Every row comes from one small tree of marks. The marks that hang from a mark follow it in brackets, in alphabetical order. Every link used is in the known rows. Which tree was each row made from?
Known rows
givom{vala{paru}}: [ 0.567  3.468  0.840  1.137  1.527  3.146  0.786 -0.194 -0.771 -1.604
 -6.136 -3.890  0.267 -1.106 -2.381  1.890 -1.376 -1.532 -0.499  0.128
 -4.522 -0.403 -1.670  1.187  3.106]
givom{vala{noteku paru rapagu supe}}: [ 0.398  3.609  1.322  1.529  2.576  0.988 -4.448  0.006 -0.441 -1.768
 -3.322 -2.273 -0.002  1.519 -2.037  2.940 -2.183  0.178 -3.188  0.991
 -3.654 -0.378 -2.393  1.055  7.460]
vuvosi{vala{givom noteku paru supe}}: [ 2.447  2.840  0.558  1.410  2.035  1.615 -2.099  0.629 -0.328 -1.202
 -2.087 -3.536 -1.488  0.360 -2.388  4.085 -1.406 -0.307 -0.909  0.808
 -5.099 -1.128 -1.128  0.616  2.246]
tekan{vala{lunub noteku paru rapagu}}: [ 0.970  2.700  1.823  0.932  0.685  1.777 -5.344  0.646 -0.293 -0.113
 -1.222 -0.345 -1.577  1.774 -1.076  2.833 -1.874  0.025 -2.764  0.986
 -2.459 -0.521 -0.847  0.320  3.300]
bubo{givom{vala{paru}}}: [ 1.582  3.130  0.800  0.386  1.521  2.510  1.812 -0.305 -0.808 -0.330
 -5.264 -3.710  0.839 -0.913 -2.565  1.849 -1.533 -1.882 -0.103  0.308
 -3.901 -0.234 -1.578  1.814  1.763]
vala{rapagu supe}: [ 1.770  4.943  1.755  0.917  1.348  3.819 -0.767 -0.010 -0.002 -0.245
 -4.216 -2.495  1.450  0.348 -1.531  3.588 -1.584 -0.587 -2.100  0.204
 -3.952 -1.656 -2.451  0.410  2.055]
givom{vala{lunub noteku paru rapagu supe}}: [-0.291  2.787  0.908  1.550  2.224  0.182 -8.084  0.626 -0.170 -1.373
 -2.776 -1.333 -0.409  2.400 -1.342  3.578 -2.509  0.071 -1.888  1.380
 -2.403  0.284 -2.404  0.925  8.375]
luvu{vala{rapagu supe}}: [ 1.567  4.518  1.092  0.760  0.597  3.525 -0.389  0.241 -0.242 -0.381
 -5.586 -2.416 -0.245 -0.511 -1.245  3.332 -1.242 -0.725 -2.618  0.082
 -4.501 -1.923 -3.293  1.237  3.299]
pitib{vala}: [ 1.850  3.765  0.790  0.900  0.614  4.550  0.830  0.199 -0.586 -1.204
 -4.632 -2.787  1.574 -2.619 -2.122  2.763 -0.576 -0.678 -0.375 -0.686
 -5.374 -1.626 -1.559  0.526 -1.480]
palidas{vala{rapagu}}: [ 3.158  4.434  1.464 -0.030  0.967  3.032 -1.950 -0.110 -0.658  0.067
 -6.900 -1.499  0.395 -1.382 -1.734  3.589 -0.524 -1.046 -3.672  0.140
 -4.921 -1.798 -1.437  0.756 -1.347]
kezun{vala{lunub}}: [ 1.494  3.794  1.007  0.487  0.178  2.624 -1.107  0.041 -0.338  0.007
 -3.439 -1.863  0.065 -0.444 -0.694  3.633 -1.667 -0.848  0.198 -0.170
 -4.128 -0.621 -1.837  1.025  2.612]
givom{vala}: [ 1.278  3.726  0.728  0.894  1.233  3.886  1.172 -0.237 -0.695 -1.085
 -6.880 -3.679  1.801 -1.602 -2.119  2.192 -0.509 -1.141 -0.433 -0.148
 -5.051 -0.995 -2.080  1.026  1.529]
pedud{givom{vala{lunub noteku supe}}}: [ 1.560  2.252 -0.542  0.907  1.709  0.950 -5.094  0.001 -0.311 -0.328
 -4.144 -1.312  1.020  0.732 -1.531  4.055 -0.971  0.298  1.664  1.022
 -4.002 -0.293 -3.235  0.215  7.514]
loman{vala{noteku paru rapagu}}: [ 2.298  3.400  1.400  0.935  1.075  2.633 -2.747 -0.112 -0.516 -1.005
 -3.985 -1.673 -1.019 -0.606 -1.494  3.345 -2.055 -0.092 -3.662  0.415
 -3.763 -1.348 -1.031  0.646  4.115]
vuvosi{vala{givom paru rapagu supe}}: [ 2.140  3.434  1.314  1.002  2.332  0.981 -2.399  0.314 -0.146 -0.348
 -2.410 -3.462 -1.210 -0.048 -1.986  3.732 -1.109 -0.878 -3.721  0.869
 -4.548 -1.352 -1.605  1.016  1.266]
noteku{vala{givom paru rapagu supe}}: [ 1.538  4.882  2.159  0.731  1.881  2.189 -0.140  0.433 -0.180 -0.326
 -2.275 -3.470  0.475  0.105 -0.957  3.259 -1.725 -0.417 -3.979  0.327
 -4.231 -0.616 -2.330  1.258  5.270]
paru{vala{givom lunub rapagu supe}}: [ 3.258  3.949  0.959 -0.015  1.310  0.653 -5.664  1.289  0.342  0.439
 -3.970 -2.294  0.337  0.825  0.155  4.396 -1.522 -0.885 -2.397  0.976
 -3.345 -1.015 -2.397  0.856  3.702]
palidas{vala{lunub}}: [ 2.301  3.497  0.325  0.060  0.028  3.382 -3.127  0.977 -0.514  0.071
 -6.703 -1.446 -0.347 -0.992 -1.403  4.183 -1.079 -1.420  0.666  0.293
 -4.349 -1.039 -1.272  0.523 -1.342]
palidas{vala{givom lunub noteku supe}}: [ 2.732  3.262  0.282  0.329  1.232  1.078 -7.867  1.524 -0.357 -0.119
 -3.249 -2.042 -1.143  0.646 -1.195  5.301 -1.364 -0.168 -0.145  1.445
 -4.033 -1.139 -1.695  0.807  3.197]
pitib{vala{givom lunub noteku}}: [ 2.323  2.077  0.563  1.012  1.411  1.818 -6.288  0.597 -0.369 -0.623
 -1.895 -1.984  0.896 -1.137 -1.239  3.801 -0.458 -0.014 -0.686  0.576
 -3.723 -1.212 -1.213  0.510  2.273]
pitib{vala{lunub paru supe}}: [-0.138  3.352  0.337  1.332  0.634  2.656 -4.319  1.638 -0.143 -1.445
 -1.743 -2.338 -0.976 -0.044 -1.644  3.780 -2.681 -0.657  1.762  0.384
 -3.660 -0.232 -1.975  0.638  2.673]
kezun{vala{givom lunub paru rapagu supe}}: [ 0.892  3.896  1.850  0.610  1.927 -1.066 -6.500  0.323 -0.073  0.293
  0.555 -2.654 -2.056  1.302 -0.360  4.009 -2.579 -0.570 -3.300  1.370
 -2.730 -0.239 -2.325  1.781  7.784]
lipom{vala{givom noteku}}: [ 2.398  3.491  1.203  0.822  1.127  2.077  0.353 -0.356 -0.650 -0.972
 -4.957 -3.484  0.293 -0.235 -1.662  3.154 -0.033 -0.707 -1.887  0.919
 -4.980 -2.418 -1.680  0.735  2.773]
vala{givom lunub paru rapagu supe}: [ 0.999  3.626  1.510  0.988  2.066  0.933 -6.404  0.667  0.181  0.234
 -1.473 -2.830 -0.670  1.336 -0.885  3.880 -2.222 -1.208 -2.270  1.545
 -2.035 -0.734 -1.917  0.864  5.500]
lipom{vala}: [ 1.288  4.249  1.010  0.693  0.033  4.025  3.945 -0.150 -0.576 -1.046
 -7.003 -3.210  0.582 -0.772 -1.786  2.692 -0.555 -1.423 -0.171  0.070
 -5.314 -2.091 -2.087  0.560 -0.121]
tekan{vala{givom lunub noteku rapagu supe}}: [ 1.672  3.220  1.801  0.670  1.293  0.928 -7.590  1.402 -0.009  0.675
  0.790 -1.668 -1.094  2.073 -0.537  4.033 -1.182  0.868 -3.039  1.553
 -2.746 -1.366 -1.932  0.741  4.462]

Write each row's tree
[ 1.354  4.226  1.538  0.522  1.291  2.277 -3.346  1.061  0.125  0.583
 -2.290 -2.230  1.535  0.522  0.052  4.200 -1.198 -0.169 -2.670  0.443
 -3.399 -0.681 -2.770  0.946  4.584] | noteku{vala{givom lunub rapagu supe}}
[ 0.608  5.123  1.251  1.014  0.449  4.826  3.608  0.970 -0.340 -1.269
 -4.050 -3.311  0.424 -0.041 -1.494  3.208 -2.522 -0.637  0.391 -0.570
 -5.119 -0.229 -2.268  0.760  3.378] | noteku{vala{paru supe}}
[ 2.762  2.523  0.598  0.401  1.370  0.562 -7.186  0.791 -0.628 -0.357
 -3.956 -1.868 -1.983  0.032 -1.474  4.194 -1.491 -1.071 -1.060  1.449
 -3.578 -0.738 -0.504  0.865  3.167] | palidas{vala{givom lunub noteku paru}}
[ 0.061  4.169  1.418  1.199  2.240  1.521 -2.486  0.168 -0.419 -1.402
 -4.278 -3.215 -0.011  0.584 -1.965  2.633 -2.024 -0.740 -2.738  0.752
 -3.779 -0.357 -2.655  1.349  5.614] | givom{vala{paru rapagu supe}}
[ 4.418  2.804  0.316  0.219  0.940  1.591 -4.384  0.794 -0.033 -0.182
 -5.141 -1.945  0.775  0.048 -0.317  3.998 -1.047 -0.828 -0.533  0.607
 -3.911 -1.032 -1.147  0.397  3.052] | paru{vala{givom lunub noteku}}
[ 1.206  3.872  1.921  1.131  2.138 -0.207 -3.358 -0.018 -0.347 -1.252
 -2.212 -3.089 -1.494  1.934 -1.498  3.437 -1.636 -0.232 -4.130  1.868
 -3.781 -1.702 -2.209  1.035  6.886] | lipom{vala{givom noteku paru rapagu supe}}
[-0.027  4.325  1.482  0.988  0.786  2.838 -2.216  1.156  0.080 -0.418
 -2.892 -1.203  0.264  1.407 -0.472  3.796 -2.732 -0.400 -1.470  0.124
 -3.131  0.251 -2.431  0.732  5.036] | noteku{vala{lunub paru rapagu supe}}
[ 2.842  2.667  1.482  0.884  2.014  1.387 -6.868 -0.356  0.010  0.581
 -2.897 -1.345  1.452  0.670 -0.749  3.899 -0.663 -0.437 -3.424  1.176
 -2.362 -1.504 -1.378  0.313  4.059] | vala{givom lunub noteku rapagu}
[ 0.684  3.996  1.673  0.763  1.549  1.382 -3.728  1.073  0.086  0.073
 -1.618 -2.425  0.106  1.024 -0.265  3.864 -2.099 -0.490 -2.720  0.766
 -2.929 -0.077 -2.344  1.122  6.112] | noteku{vala{givom lunub paru rapagu supe}}
[ 3.689  3.383  0.860  0.323  1.669  0.147 -7.656  1.105  0.307  0.047
 -3.094 -1.400  0.489  1.759  0.140  4.739 -1.689 -0.022 -2.727  1.194
 -3.197 -0.999 -2.084  0.561  5.596] | paru{vala{givom lunub noteku rapagu supe}}
[ 5.031  3.805  0.779  0.197  1.260  2.420 -0.846  0.077 -0.309 -0.661
 -5.792 -3.004  1.123 -0.867 -0.964  3.411 -0.658 -0.737 -1.805  0.198
 -5.174 -1.662 -1.090  0.498  2.237] | paru{vala{givom noteku}}
[ 2.021  3.326  0.555  0.663  1.692  2.455 -0.881  0.332 -0.574 -0.448
 -3.771 -2.919  1.690  0.685 -2.317  3.403 -1.581 -0.028  0.614  0.525
 -4.195 -0.688 -2.529  1.512  3.721] | bubo{givom{vala{noteku supe}}}
[ 2.028  3.563  1.010  0.422  0.553  3.763  0.084  0.762 -0.236  0.330
 -4.337 -2.938  1.845 -1.139 -0.397  3.522 -0.545 -0.937 -0.551 -0.153
 -4.109 -0.712 -1.767  0.730  2.018] | noteku{vala{givom lunub}}
[ 1.975  2.747  1.266  0.836  1.580 -0.138 -5.102 -0.155 -0.473 -0.352
 -0.636 -2.346 -1.637  0.559 -0.813  3.582 -2.092 -0.482 -1.465  0.991
 -3.289 -0.236 -0.989  1.322  7.121] | kezun{vala{givom lunub noteku paru}}
[ 1.898  3.283  0.889  0.794  0.558  2.013 -3.149 -0.147 -0.386 -0.391
 -2.639 -0.965  0.009  0.483 -0.751  3.949 -1.813  0.043 -0.289  0.040
 -3.962 -0.598 -1.517  0.752  4.583] | kezun{vala{lunub noteku}}
[-0.071  3.209  0.656  0.993 -0.080  2.446 -0.080  0.527 -0.367 -1.147
 -5.576 -2.462 -1.316  0.624 -1.369  2.917 -1.803 -1.947  0.989  0.831
 -3.558 -0.902 -1.614  0.612  2.255] | lipom{vala{lunub paru}}
[ 2.425  4.616  1.905  0.722  2.099  2.498 -2.344 -0.037  0.000  0.341
 -2.871 -3.692  1.083 -0.031 -1.320  3.640 -0.953 -0.722 -3.372  0.820
 -3.755 -1.948 -2.323  0.876  3.039] | vala{givom rapagu supe}
[ 1.726  3.015  1.645  0.823  1.925  1.155 -5.324 -0.135 -0.004  0.416
 -3.025 -2.454 -0.063  0.219 -0.925  3.098 -1.434 -1.723 -3.092  1.220
 -1.992 -0.889 -1.191  0.801  3.726] | vala{givom lunub paru rapagu}
[ 0.366  2.646  0.280  0.747  2.238 -0.445 -5.766 -0.254 -0.181  0.000
 -3.712 -1.438 -0.263  0.864 -1.395  3.342 -1.555 -0.705 -1.201  1.368
 -2.964  0.158 -3.283  0.727  8.081] | pedud{givom{vala{lunub paru rapagu supe}}}
[ 4.637  4.181  1.511 -0.189  1.541  1.822 -1.054 -0.204 -0.145  0.209
 -5.960 -2.942  1.424 -1.267 -0.581  3.090 -0.358 -1.336 -4.454  0.235
 -4.602 -1.839 -1.595  0.845  1.200] | paru{vala{givom rapagu}}
[ 3.223  2.397  1.422  1.176  2.558  0.656 -3.381 -0.644 -0.446 -0.491
 -3.022 -2.161 -0.551 -0.287 -2.092  3.272 -0.421 -0.539 -4.914  0.779
 -4.369 -1.518 -0.558  0.579  1.484] | vuvosi{vala{givom noteku paru rapagu}}
[ 3.838  3.309  0.370 -0.085  0.615  2.300 -2.424  0.922 -0.013  0.217
 -5.918 -2.914  0.812 -0.897 -0.250  3.625 -0.895 -1.700 -0.085  0.361
 -4.062 -1.025 -1.405  0.673  1.123] | paru{vala{givom lunub}}
[ 2.879  3.459  2.106  1.097  2.647  1.439 -3.716 -0.983 -0.333 -0.372
 -2.841 -2.615  0.405  0.206 -1.695  2.848 -1.158 -0.774 -4.687  1.024
 -3.140 -1.463 -0.918  0.574  4.783] | vala{givom noteku paru rapagu}
[ 1.472  3.114  1.490  0.466  1.073  0.681 -3.464 -0.014 -0.183  0.328
 -4.573 -2.451  0.116  0.285 -0.542  3.377 -0.114 -1.373 -3.361  1.406
 -3.084 -1.893 -2.127  0.922  2.567] | lipom{vala{givom lunub rapagu}}
[ 0.703  3.733  1.567  0.806  0.704  3.075 -1.142  0.370 -0.128 -0.175
 -4.258 -0.933  0.971  0.258 -0.526  2.970 -1.931 -0.930 -2.386 -0.185
 -3.134  0.035 -1.681  0.547  3.354] | noteku{vala{lunub paru rapagu}}
[ 3.626  3.435  0.208  0.394  1.036  1.289 -5.387  1.514  0.148 -0.396
 -3.746 -2.362  0.167  1.210 -0.261  4.771 -1.840 -0.309  0.375  0.952
 -3.907 -0.856 -1.912  0.528  4.629] | paru{vala{givom lunub noteku supe}}
[ 0.901  2.544  0.531  1.410  1.742  0.709 -7.850  1.387 -0.216 -1.339
  0.279 -2.548 -1.231  0.483 -1.470  4.140 -2.167  0.141  0.140  1.231
 -3.295 -0.412 -1.583  0.819  5.571] | pitib{vala{givom lunub noteku paru supe}}
[ 1.308  3.378  1.106  0.662  0.789  2.927 -0.429  0.729 -0.262 -0.133
 -3.665 -3.079  0.431 -0.670 -0.700  3.066 -1.468 -1.351 -0.469  0.154
 -3.665 -0.094 -1.331  0.905  3.614] | noteku{vala{givom lunub paru}}
[-0.057  4.230  0.801  1.032  0.134  4.050  0.099  1.625 -0.043 -0.848
 -3.359 -2.242  0.145  0.854 -0.809  3.844 -2.905 -0.699  1.626 -0.112
 -3.831  0.397 -2.234  0.661  4.234] | noteku{vala{lunub paru supe}}
[ 1.812  3.247  1.971  0.996  2.018  0.099 -2.382 -0.770 -0.567 -0.963
 -3.713 -2.717 -0.800  0.815 -1.554  2.690 -0.779 -0.841 -5.046  1.529
 -3.750 -1.969 -1.490  0.959  5.160] | lipom{vala{givom noteku paru rapagu}}
[ 1.370  3.399  1.769  0.607  1.468  1.714 -2.707  0.325 -0.172  0.360
 -3.018 -2.082  0.693 -0.112 -0.305  3.042 -1.307 -1.023 -3.581  0.428
 -2.926 -0.191 -1.528  1.002  4.408] | noteku{vala{givom lunub paru rapagu}}
[ 2.005  4.044  2.206  0.929  1.771  0.820 -2.317 -1.201 -0.591 -0.833
 -1.905 -1.189 -0.702  0.570 -1.325  2.918 -2.195 -0.004 -4.568  0.189
 -4.071 -0.671 -1.322  1.101  6.102] | kezun{vala{noteku paru rapagu}}
[ 2.128  2.509  1.569  1.141  2.278  0.534 -7.327 -0.301 -0.065  0.064
 -2.190 -1.574  0.001  1.131 -1.012  3.516 -1.539 -0.862 -3.497  1.444
 -1.868 -0.803 -0.874  0.477  5.653] | vala{givom lunub noteku paru rapagu}
